Each row was made from one small tree. Brackets hold a mark, then the marks that hang from it, in the order of their numbers. Every link used is in the known rows. Write each row's tree.
Known rows
(z_657 (z_545 z_67 (z_327 z_457))): [ 0.41 -1.40 -1.02 -0.56  0.48  0.00 -0.41 -0.94 -0.68 -1.42  1.67 -4.38
  0.52 -3.59 -1.15 -3.18  1.20 -4.16 -2.10 -0.77  0.92 -1.83  2.95]
(z_327 (z_457 z_67 (z_896 z_545))): [ 0.02 -1.24  1.74 -1.42  0.47  1.21  2.96  0.86 -1.22  0.67 -1.79 -1.40
  1.92  1.65 -3.85  1.47  0.31  3.37 -1.32  0.49  2.40 -0.31 -0.09]
(z_545 (z_67 z_457) z_327): [-0.08  4.55 -2.40  1.82  0.79 -0.95 -0.13 -0.70  3.00  0.50  1.01 -2.29
  2.19 -0.30  0.34  1.17  2.34 -3.96 -0.45 -0.51  1.92  1.65  1.39]
(z_545 z_67 z_327): [-0.35  1.71 -0.71  1.48  0.53  0.57  0.65  0.06  1.79  0.34  1.20 -1.68
  1.10 -1.80 -0.71 -0.19  0.20 -4.52 -1.23 -0.26  2.17 -0.59  2.59]
(z_67 z_545): [-3.13  0.25  2.16 -3.07 -0.21  1.65  0.73  1.83  0.55  0.73  0.94  0.39
  0.98  0.54 -0.03  0.08 -1.43 -3.12 -1.47  0.61  1.67 -1.17  0.96]
(z_67 (z_457 z_896) (z_545 z_657)): [-2.05  2.04  2.01 -3.72  1.70 -2.36 -4.80  2.69  1.19  2.60 -0.47  3.18
  1.01  3.28  1.04 -0.58 -0.04 -1.90  0.35 -0.53  1.99  0.29 -3.50]
(z_67 z_457): [-0.47  3.85 -0.05 -0.35  0.24 -0.43 -0.47  0.93  1.45  0.61  0.80 -2.51
  3.07  0.71 -1.25  1.28 -0.02 -1.46  0.78  0.31  1.02  0.96 -0.94]
(z_896 z_457 z_545): [-2.37  2.04  1.16  0.89  1.52  2.20 -0.38  0.68  0.35 -0.38  2.09 -2.61
  1.70  3.16 -1.40  2.46 -1.08 -0.08  0.92  1.12  1.71 -1.20  0.94]
(z_657 (z_545 (z_327 z_457))): [ 1.42 -3.31  0.57 -3.22 -0.23  0.24  0.51 -1.20 -2.12  0.38  1.04 -3.68
  1.18 -4.07 -2.80 -2.09  0.67 -2.38 -2.65 -1.94 -0.79 -1.55  1.76]
(z_896 (z_545 z_67)): [-1.96  3.58  1.17  2.52  2.52  1.18  1.92  0.38  1.46 -1.97  2.22 -1.76
  1.63  1.15  0.28  1.00 -0.83 -2.52 -0.21  1.90  2.94 -1.05  2.63]
(z_896 z_457): [-2.46  1.06 -0.38  0.32  0.49  1.46 -2.89  1.92  0.77 -0.47  1.07 -3.13
  1.57  1.65 -2.14  0.53 -1.92 -1.93  0.63  0.90  1.71 -1.66  0.00]
(z_67 (z_457 z_327 z_896)): [-2.14  2.05  3.34 -0.03  1.38 -0.56 -1.86  2.23 -0.28  1.66 -1.73 -2.53
  3.07  0.72 -1.90 -1.01 -0.39  1.39 -0.13 -0.26  1.58  1.14 -0.35]
(z_545 z_67 (z_327 (z_457 z_896)) z_657): [ 1.42 -2.81  1.25  0.59  1.90 -0.82 -3.26  0.27 -0.85  1.41 -0.08  0.45
  0.45 -1.36 -0.32 -2.48 -0.71 -2.85 -1.62 -1.32  1.90 -1.09  1.35]
(z_457 z_67 z_327 (z_896 (z_545 z_657))): [-1.06  1.02  3.38 -0.11  2.29 -0.39  0.13  3.27  0.01  3.15 -0.66  0.03
  1.11  1.44 -2.37 -0.46 -2.65  3.73  0.26  0.02  1.75 -0.98 -0.97]
(z_67 z_457 (z_545 z_327 z_657)): [-0.64  2.10 -0.02 -3.06  0.10 -1.59 -1.11  0.19  1.91  4.08  1.53  2.39
  1.08  0.62  1.70  0.70  0.75 -3.48 -0.56 -1.89  0.17  0.86 -0.67]
(z_657 z_545): [-0.97  1.13  0.58 -2.55  0.43 -0.80 -1.80  1.23 -0.24 -1.15  1.44 -3.28
  0.73 -1.62 -2.42 -1.79 -1.14 -2.57 -0.37  0.17  1.07 -2.50 -0.81]
(z_327 (z_457 z_67)): [ 0.10 -1.58 -1.10 -1.15 -1.76  1.67  2.20  1.19 -0.56  0.54 -0.17 -3.33
  2.26 -1.35 -3.70 -0.11 -1.25  0.29 -0.53  0.54  0.48 -0.80  0.63]
(z_327 z_457): [ 0.01 -2.29  1.96 -0.50 -0.44  2.26  1.05  0.21 -1.94 -0.15  1.09 -3.21
  2.88 -1.90 -2.31 -0.63 -1.94 -1.54 -1.44  0.58  0.16 -1.29  2.28]

Which tree is each row?
[-1.30 -2.42 -0.62 -3.47 -1.42  0.82  0.00  2.55 -0.08  2.53  1.05  0.84
  0.23 -0.27 -0.73 -1.66 -1.94 -1.29 -0.37  0.12  0.41 -1.45 -0.35] -> (z_327 (z_457 (z_67 (z_545 z_657))))
[ 1.48 -1.77 -0.46  1.44  0.76  0.38 -1.02 -0.25 -0.04  0.98  2.49 -0.93
  1.06 -2.83  0.50 -2.32 -1.74 -4.12 -0.92 -0.80  0.47 -1.17  3.08] -> (z_545 z_67 (z_327 z_457) z_657)
[-2.37  1.73  4.84  2.82  4.61 -0.43 -2.07  2.59 -0.14  0.46  0.93 -0.42
  1.12  1.16  1.00 -2.44 -3.18  0.12  0.08  0.94  2.95 -1.51  1.74] -> (z_457 z_327 (z_896 (z_545 z_67 z_657)))
[-3.45  1.10  4.09 -2.48  2.03 -1.35 -4.01  3.36  0.10  3.60 -0.61  1.62
  1.37  1.93  1.38 -2.09 -1.20 -0.28 -0.31 -0.25  1.31  0.31 -1.60] -> (z_67 (z_457 z_327 z_896) (z_545 z_657))
[-3.02  5.79  1.57  3.80  3.05  0.74  1.46  0.53  1.65 -0.56  1.90 -4.12
  3.36  0.93  1.63  0.24 -0.35 -0.29  0.49  1.19  2.10  1.31  3.18] -> (z_896 (z_545 (z_67 (z_457 z_327))))
[-2.07  3.01  0.37 -2.84  0.52 -1.23 -2.69  2.15  1.72  2.32  2.03  1.50
  1.37  1.87  1.64 -0.40 -0.71 -3.29  0.71  0.27  1.00  0.03 -1.94] -> (z_67 z_457 (z_545 z_657))
[ 0.68 -1.55  1.84 -1.46  1.13 -0.32  0.21  1.58 -1.23  1.69 -0.56  0.49
  1.14  1.39 -2.39  0.14 -1.27  2.94 -0.01 -0.06  1.56 -1.25 -1.42] -> (z_327 (z_457 z_67 (z_896 (z_545 z_657))))
[ 0.39  1.65  2.40  1.17  3.68 -1.53 -1.28 -0.11  1.20  1.32  0.63  2.16
  0.17  1.26  0.63  0.40 -0.14 -1.80 -0.75 -0.78  3.06 -0.82  0.80] -> (z_457 (z_896 (z_545 z_67 z_327 z_657)))
[-4.74  0.42 -0.96 -1.52 -0.17  1.31 -3.15  4.54  1.27  2.97  0.94 -0.76
 -0.13  2.18 -0.13 -1.97 -3.15 -0.30  1.23  0.52  1.22 -1.73 -0.85] -> (z_896 (z_457 (z_67 (z_545 z_657)) z_327))
[-1.63  0.18  1.98 -0.85  0.37  0.49 -0.11  3.60  0.18  1.87 -2.92 -2.29
  1.41  0.02 -4.26 -1.14 -1.86  2.54 -0.82 -0.04  2.26 -0.66 -0.66] -> (z_457 z_67 z_327 z_896)
[-1.23  2.74 -0.97  3.00  2.83 -0.07 -2.35 -0.15  2.19  0.65  3.41 -0.78
  0.16  2.30  1.59  0.86 -0.80 -3.12  0.92 -0.23  2.24 -1.21  1.67] -> (z_896 z_457 (z_545 z_67 z_327 z_657))
[-3.71  1.17  3.20  1.91  2.34  2.95  0.28  1.53 -0.36  0.41  1.66 -4.22
  2.41  1.94 -0.91  0.49 -2.50  1.18  0.19  0.78  1.30 -1.27  2.88] -> (z_896 (z_457 z_327) z_545)
[ 0.52 -1.81 -0.16  1.58  0.13  1.87  1.61 -1.20 -0.21 -0.13  1.14 -2.67
  1.83 -2.66 -0.74 -1.16  0.21 -4.09 -2.10 -0.33  1.26 -0.32  4.68] -> (z_545 z_67 (z_327 z_457))
[ 0.61  1.53 -1.05  1.69  1.29 -0.76 -1.88  0.53  2.06  1.31  2.32  0.23
  0.24 -1.57  0.54 -1.07 -1.34 -4.76  0.02 -0.71  1.43 -1.44  1.43] -> (z_545 z_67 z_327 z_657)
[ 2.58 -2.64 -1.81 -1.25 -1.69  0.10  1.22  0.54 -0.45  3.34  0.36 -0.89
  1.23 -2.45 -3.04 -0.42 -1.01 -0.80 -0.97 -1.88 -0.62 -0.76  0.28] -> (z_545 (z_327 (z_457 z_67)) z_657)
[ 1.75 -2.20 -2.30 -3.49 -1.76 -0.10  1.81 -0.31 -0.68  1.10 -0.13 -4.03
  0.83 -3.41 -4.21 -1.52  1.69 -0.57 -1.85 -1.83 -0.45 -1.03  0.08] -> (z_657 (z_545 (z_327 (z_457 z_67))))
[ 1.42  0.68  1.01 -1.76  1.16 -1.61  0.97  0.74  1.22  3.72 -1.08  2.31
  0.39  1.59 -3.10  2.01  0.38  1.92 -0.56 -2.09  1.70 -0.26 -2.05] -> (z_457 z_67 (z_896 (z_545 z_327 z_657)))
[-1.19  0.14 -1.08 -4.17 -2.07  1.11  3.31  0.91  2.14  3.25 -0.89  1.42
  0.27 -0.07 -1.98  1.57  1.69 -2.15 -2.23 -1.24  1.38  0.19  0.27] -> (z_457 (z_67 (z_545 z_327)))
[ 1.08 -0.95  1.06  1.98  2.20  0.73  1.65 -1.61  0.01  0.87  3.25 -0.50
  1.36 -1.25  1.41 -0.41 -0.79 -2.74 -1.43 -0.44  0.86 -0.97  4.13] -> (z_896 (z_545 z_67 (z_327 z_457) z_657))
[-3.10  0.04  1.02 -2.25 -0.44  0.72 -0.22  4.13  0.98  3.40  0.83  0.50
  0.17 -0.15 -0.41 -2.10 -3.40 -0.42 -0.18 -0.10  0.78 -1.51 -0.06] -> (z_457 (z_67 (z_545 z_657)) z_327)
[-3.94  0.35  1.28 -2.49 -0.91  2.22  2.48  3.49  1.05  2.29 -0.50 -1.01
  1.27 -0.21 -1.49 -1.18 -1.65 -0.15 -1.26  0.64  1.30 -0.35  1.16] -> (z_457 (z_67 z_545) z_327)
[-1.96  4.31  0.03  3.51  2.39 -1.20 -3.45  2.67  1.86  1.05  2.54 -2.91
  2.16 -0.56  2.16 -2.92 -2.45 -2.41  1.85  0.62  1.20  0.35  0.81] -> (z_545 (z_67 (z_457 z_327)) z_657)
[-1.24 -3.27  0.90 -4.20 -0.27 -0.12 -1.78  3.34 -0.84  2.59 -1.35  2.47
  0.06  1.22 -1.37 -1.97 -1.09 -0.13 -0.89 -0.03  1.82 -1.61 -2.04] -> (z_327 (z_457 (z_67 (z_545 z_657)) z_896))
[ 0.76  3.17 -0.62  1.08  2.35 -3.37 -4.67  0.70  2.71  2.21 -0.32  0.89
  0.73  1.09  0.73 -0.66  1.40 -2.79  0.20 -1.32  2.73  0.97 -1.75] -> (z_545 (z_67 (z_457 z_896)) z_327 z_657)
[ 0.44 -0.61  1.30  1.72  1.52  2.00  4.07 -2.29 -0.47 -0.49  1.86 -2.12
  2.07 -1.33  0.03  0.68  0.81 -2.00 -2.54  0.01  1.63 -0.07  5.47] -> (z_896 (z_545 z_67 (z_327 z_457)))
[-4.70  2.69  1.25  4.48  3.22  2.45 -0.81  1.66  0.79 -1.47  2.34 -4.72
  1.70  1.99  0.93 -0.47 -2.06 -0.69  0.57  2.07  2.60 -1.12  3.92] -> (z_896 (z_457 z_327) (z_545 z_67))
[ 0.59  5.44 -0.93  2.32  2.75 -1.88  0.03 -0.85  2.97  1.86  3.07 -0.19
  1.65  1.24  2.35  1.75  1.27 -2.56  0.44 -0.82  1.42  1.12  1.14] -> (z_896 (z_545 (z_67 z_457) z_327 z_657))
